Known rows, with every way that one mark hangs from another:
(J200 (J104 (J620 J520) J907) (J548 J261)): -4.4 0.3 -5.0 0.3 1.8 -3.0 -7.0 -5.3 -5.3 16.2 1.7 17.6 -1.3 -4.3 -0.6
 -16.5 -5.5 -2.5 -4.4 2.9
(J907 J520): -0.7 0.0 1.9 11.6 3.7 -10.1 8.3 -1.8 -18.0 -7.9 -11.0 -23.8 2.3 9.2 -2.0
 16.4 15.4 -12.4 -5.0 1.1
(J104 (J907 J520 J728)): -4.9 3.6 -2.5 22.6 -0.1 -4.7 3.1 2.6 9.0 -10.4 3.5 -32.8 3.2 3.4 -1.9
 -9.2 1.5 -6.2 -6.2 9.2
(J261 (J104 J620 (J907 J728)) J548): -1.7 -3.4 6.6 24.3 2.6 -1.2 -0.6 7.6 25.3 -2.4 10.9 13.7 4.3 -5.9 2.6
 10.9 -18.1 49.7 8.6 -1.8
(J907 (J104 J620) J520 (J728 (J200 J548))): 2.1 2.6 -11.2 -23.6 -2.4 11.9 -7.7 -0.6 4.9 1.1 6.4 -34.0 6.0 0.0 -9.2
 -22.5 -7.7 -0.4 -9.0 13.4
(J261 (J104 (J620 J520) (J907 J728))): -0.2 -2.6 10.9 33.0 7.6 -6.6 -10.6 4.4 16.9 -5.4 13.2 8.9 3.2 -7.1 8.3
 -1.6 -16.0 12.1 11.8 -2.3
(J500 (J200 (J104 J907)) (J620 J520)): 0.3 3.0 13.2 10.5 9.3 -5.1 4.3 -1.8 1.0 -6.9 5.5 10.9 -10.2 -25.4 13.2
 8.8 3.9 -32.2 6.3 -7.4
(J907 J104 J520): -6.1 6.2 -3.4 11.1 -1.5 -7.4 8.0 -2.8 -12.6 -10.8 -5.5 -23.9 6.5 3.6 0.3
 5.0 25.4 -3.2 1.2 -5.6
(J261 (J104 (J620 J520) J907) J548): -3.5 1.0 20.2 24.7 12.2 -11.3 -8.3 4.7 12.9 2.3 11.6 27.8 -0.6 -11.3 9.8
 25.8 -16.4 21.7 9.5 -11.6
(J728 J200): 4.5 2.8 2.4 -31.6 -4.1 4.1 4.0 1.7 -21.2 -6.3 -16.3 -2.0 -8.2 19.3 -3.7
 32.8 20.8 -21.2 -3.2 -10.1
(J548 J261): -3.6 -7.9 -6.9 1.7 -6.6 -6.6 13.2 -2.9 -20.2 -9.7 -27.4 0.2 -1.9 17.4
 -3.3 29.9 21.3 -10.3 -2.9 -6.5
(J728 (J200 J104 J548)): 6.5 6.2 -8.2 -60.0 -8.6 11.0 -1.1 -2.7 -28.8 11.2 -7.8 9.0 -3.3 25.1
 -5.1 -6.6 17.9 -6.0 -0.7 -4.1
(J500 J200): 2.7 -5.1 6.9 -8.1 7.6 -6.4 18.8 -1.0 -17.3 -20.0 -16.4 -2.4 -5.8 8.2 1.3
 38.0 15.3 -34.1 0.1 -6.1
(J907 J104 (J728 J200)): -0.5 5.0 -10.5 -26.2 -13.2 8.6 0.3 2.1 -6.6 -14.7 -8.0 -12.8 -0.8 14.3
 -4.5 1.7 22.6 -2.2 6.4 -7.2
(J104 (J620 J520) (J907 J728)): -1.5 -3.4 3.8 37.6 9.4 -9.4 -9.4 2.8 9.8 -6.1 6.1 -9.7 -3.0 -10.6 0.8
 5.7 -13.2 -7.2 1.3 7.3
(J500 (J620 J520)): 1.5 -10.7 5.7 22.2 9.8 -12.1 -4.3 -1.2 -18.7 -12.6 -15.7 -3.6 -5.8 -8.3
 8.0 32.0 4.7 -19.3 6.0 -3.2
(J548 (J261 (J104 (J620 J520) (J907 J728)))): -4.6 -6.6 5.6 32.4 0.2 -5.9 -5.8 1.9 19.8 -4.5 3.9 13.0 3.9 -6.9 6.5
 -5.7 -14.4 6.9 7.2 -2.6
(J500 (J200 (J104 (J907 J728))) (J620 J520)): 0.8 -1.2 5.4 17.0 6.0 -3.4 1.9 0.1 12.7 -12.8 7.7 -0.5 -6.8 -24.2 10.7
 -10.4 -4.8 -27.9 9.4 3.0
(J200 (J104 J907) J548): -2.0 7.7 -8.5 -21.7 -3.6 3.4 0.5 -1.5 -16.1 9.8 3.0 11.3 0.4 15.6 -0.9
 -13.1 12.5 11.1 -0.2 -3.1
(J728 (J200 (J548 (J261 J104)))): 2.7 -3.8 -2.5 -57.6 -12.6 12.5 0.0 -0.4 -16.8 2.6 -15.7 21.7 2.2 30.0
 0.6 6.4 7.2 -5.2 -2.1 -12.2

Rows:
1.2 0.9 -18.5 -47.3 -16.9 11.0 1.1 -5.4 -8.0 6.7 -8.3 -19.4 5.0 18.3
 -10.0 -48.0 6.5 -12.8 -9.3 13.3 -> (J907 J520 (J728 (J200 J104 (J548 J261))))
8.7 -2.0 -7.0 -31.4 0.6 5.7 -15.7 -2.9 -10.3 10.2 3.0 -0.1 -1.9 4.5 -5.4
 -27.7 -9.3 -10.5 2.6 11.8 -> (J907 (J728 (J200 (J104 (J620 J520)) J548)))
-2.1 3.7 -0.4 -26.4 -18.4 13.1 0.5 5.7 14.0 -5.0 -3.3 10.3 0.7 16.3 1.8
 -4.2 5.3 -0.4 1.6 -12.6 -> (J548 (J261 (J104 (J907 (J728 J200)))))
5.6 -5.0 -18.3 -38.8 -13.1 14.6 -1.1 -3.8 -5.6 12.2 -9.5 3.6 -0.3 9.3
 -12.2 -23.3 -1.6 6.2 -6.4 10.6 -> (J907 (J728 (J200 (J104 J620) (J548 J261))))
8.3 6.4 0.2 -20.4 -3.3 6.7 4.2 -1.1 -13.5 11.9 -4.4 10.8 -6.6 0.0 -5.9
 16.3 16.2 7.8 -0.4 -6.9 -> (J728 (J200 (J104 J620)))
8.0 2.8 0.4 -37.0 4.0 3.9 -13.6 -4.3 -20.8 16.2 0.5 11.8 -5.4 3.8 -2.7
 -6.0 -1.7 -16.8 -0.3 1.9 -> (J728 (J200 (J104 (J620 J520)) J548))
-0.8 2.9 -0.6 32.2 4.5 -7.5 -6.8 -0.3 7.7 3.2 11.6 2.1 -1.4 -12.9 0.9
 -18.8 -3.2 7.8 7.6 5.6 -> (J200 (J104 (J620 J520) (J907 J728)))
3.7 15.2 0.2 -30.6 0.0 12.8 -5.6 -0.7 2.6 24.4 16.5 -8.2 -1.6 -6.0 -5.6
 -21.1 -5.1 -4.8 -15.5 5.9 -> (J728 (J200 (J104 J620 (J907 J520)) J548))
-1.5 -4.7 -11.0 24.6 -0.9 -1.2 4.3 0.2 0.7 -11.8 -3.4 -14.8 4.6 -5.3
 -5.1 8.6 8.6 23.1 8.0 2.0 -> (J907 (J104 J620) J728)
-2.4 1.7 11.6 30.4 13.8 -11.2 -5.6 1.5 -0.9 0.1 3.4 2.3 -6.6 -10.8 3.1
 28.1 -4.8 -14.8 -1.4 -3.4 -> (J104 (J620 J520) J907)
1.3 2.1 7.6 21.8 10.7 -6.1 2.7 -1.0 14.9 -5.0 13.6 0.8 -4.8 -23.1 3.6
 -12.1 -8.0 -22.1 5.8 5.8 -> (J500 (J200 (J104 (J620 J520) (J907 J728))))
0.5 -0.5 -7.0 8.7 5.5 -1.9 -13.4 -1.6 2.5 10.1 14.1 1.7 1.1 -4.2 -0.9
 -32.9 -15.1 6.7 3.0 13.4 -> (J200 (J104 (J620 J520) (J907 J728)) J548)
-2.9 -3.9 13.1 30.0 8.4 -10.2 -9.8 6.3 23.9 -4.1 13.7 15.4 3.0 -10.7 7.2
 3.9 -25.0 29.9 12.8 -1.1 -> (J261 (J104 (J620 J520) (J907 J728)) J548)
-4.5 -1.2 3.2 5.5 1.0 2.8 0.5 -0.6 11.9 11.2 7.2 1.4 9.4 -2.2 1.9 -8.3
 -16.4 13.8 -10.7 0.6 -> (J200 (J548 (J261 (J104 J620 (J907 J520)))))
-3.2 -5.5 -0.7 25.6 -6.2 2.5 5.5 3.6 21.6 -2.3 1.0 11.6 5.0 -1.8 0.9 2.2
 -7.5 28.7 3.4 -3.7 -> (J548 (J261 (J104 J620 (J907 J728))))
-4.8 -2.0 2.3 33.6 -3.6 -1.0 5.1 2.2 28.5 -0.2 6.8 -9.6 9.9 -8.8 0.6
 -14.8 -13.5 22.2 -3.6 4.3 -> (J548 (J261 (J104 J620 (J907 J520 J728))))
1.8 -13.5 -2.7 -8.1 -0.5 1.8 3.5 -2.3 -9.4 4.3 -12.5 20.2 7.4 11.6 -0.6
 12.6 -6.1 22.8 -0.6 -3.7 -> (J200 (J548 (J261 (J104 J620))))
1.8 -6.9 11.1 12.6 6.5 -7.3 5.9 3.0 0.1 -0.4 -3.9 23.0 3.4 -0.2 2.4 37.7
 -4.7 43.0 9.8 -10.4 -> (J261 (J104 J620) J548)
-2.1 0.8 0.4 38.7 5.9 -3.8 2.2 2.6 18.2 -2.9 9.2 -32.9 2.3 -12.0 -4.5
 -0.9 -11.8 4.2 -9.4 14.2 -> (J104 J620 (J907 J520 J728))
2.3 2.1 -13.9 -61.9 -16.4 12.1 2.8 -5.0 -25.9 11.8 -17.9 12.8 -2.3 25.0
 -7.2 -9.9 19.8 -12.1 -5.8 -4.1 -> (J728 (J200 J104 (J548 J261)))
0.2 3.9 -9.7 10.1 1.9 3.7 -3.0 -1.6 10.0 13.5 17.7 -20.9 7.0 -5.8 -6.4
 -42.8 -14.0 19.5 -7.1 20.0 -> (J200 (J104 J620 (J907 J520 J728)) J548)
1.2 -12.9 -2.2 -18.8 4.1 -2.6 5.3 -8.5 -16.2 -4.5 -14.7 12.0 -4.6 -10.6
 6.7 -2.0 -1.0 -37.2 0.6 2.6 -> (J500 (J200 J104 (J548 J261)) (J620 J520))
-8.1 5.1 6.8 10.7 -6.6 -3.0 6.6 0.5 7.8 -1.9 0.0 0.6 7.4 6.0 6.5 -1.2
 8.2 1.9 -3.2 -11.7 -> (J548 (J261 (J104 (J907 J520))))
-2.4 5.7 7.7 33.1 9.8 -6.0 4.0 1.5 7.6 3.2 7.0 -19.7 -0.7 -13.8 -2.3
 18.7 -3.2 -1.3 -12.3 3.1 -> (J104 J620 (J907 J520))
1.4 3.8 6.6 4.2 2.9 3.7 13.7 0.0 2.6 -5.3 2.4 9.6 -8.7 -20.7 7.9 17.7
 9.9 -7.9 2.8 -8.8 -> (J500 (J200 (J104 J907)) J620)
0.9 6.5 -1.6 -19.2 -8.6 9.1 -1.5 6.2 3.8 -7.2 -1.2 -11.4 -7.0 13.5 -3.7
 7.7 6.4 -13.6 -4.3 -2.8 -> (J104 (J907 (J728 J200)))
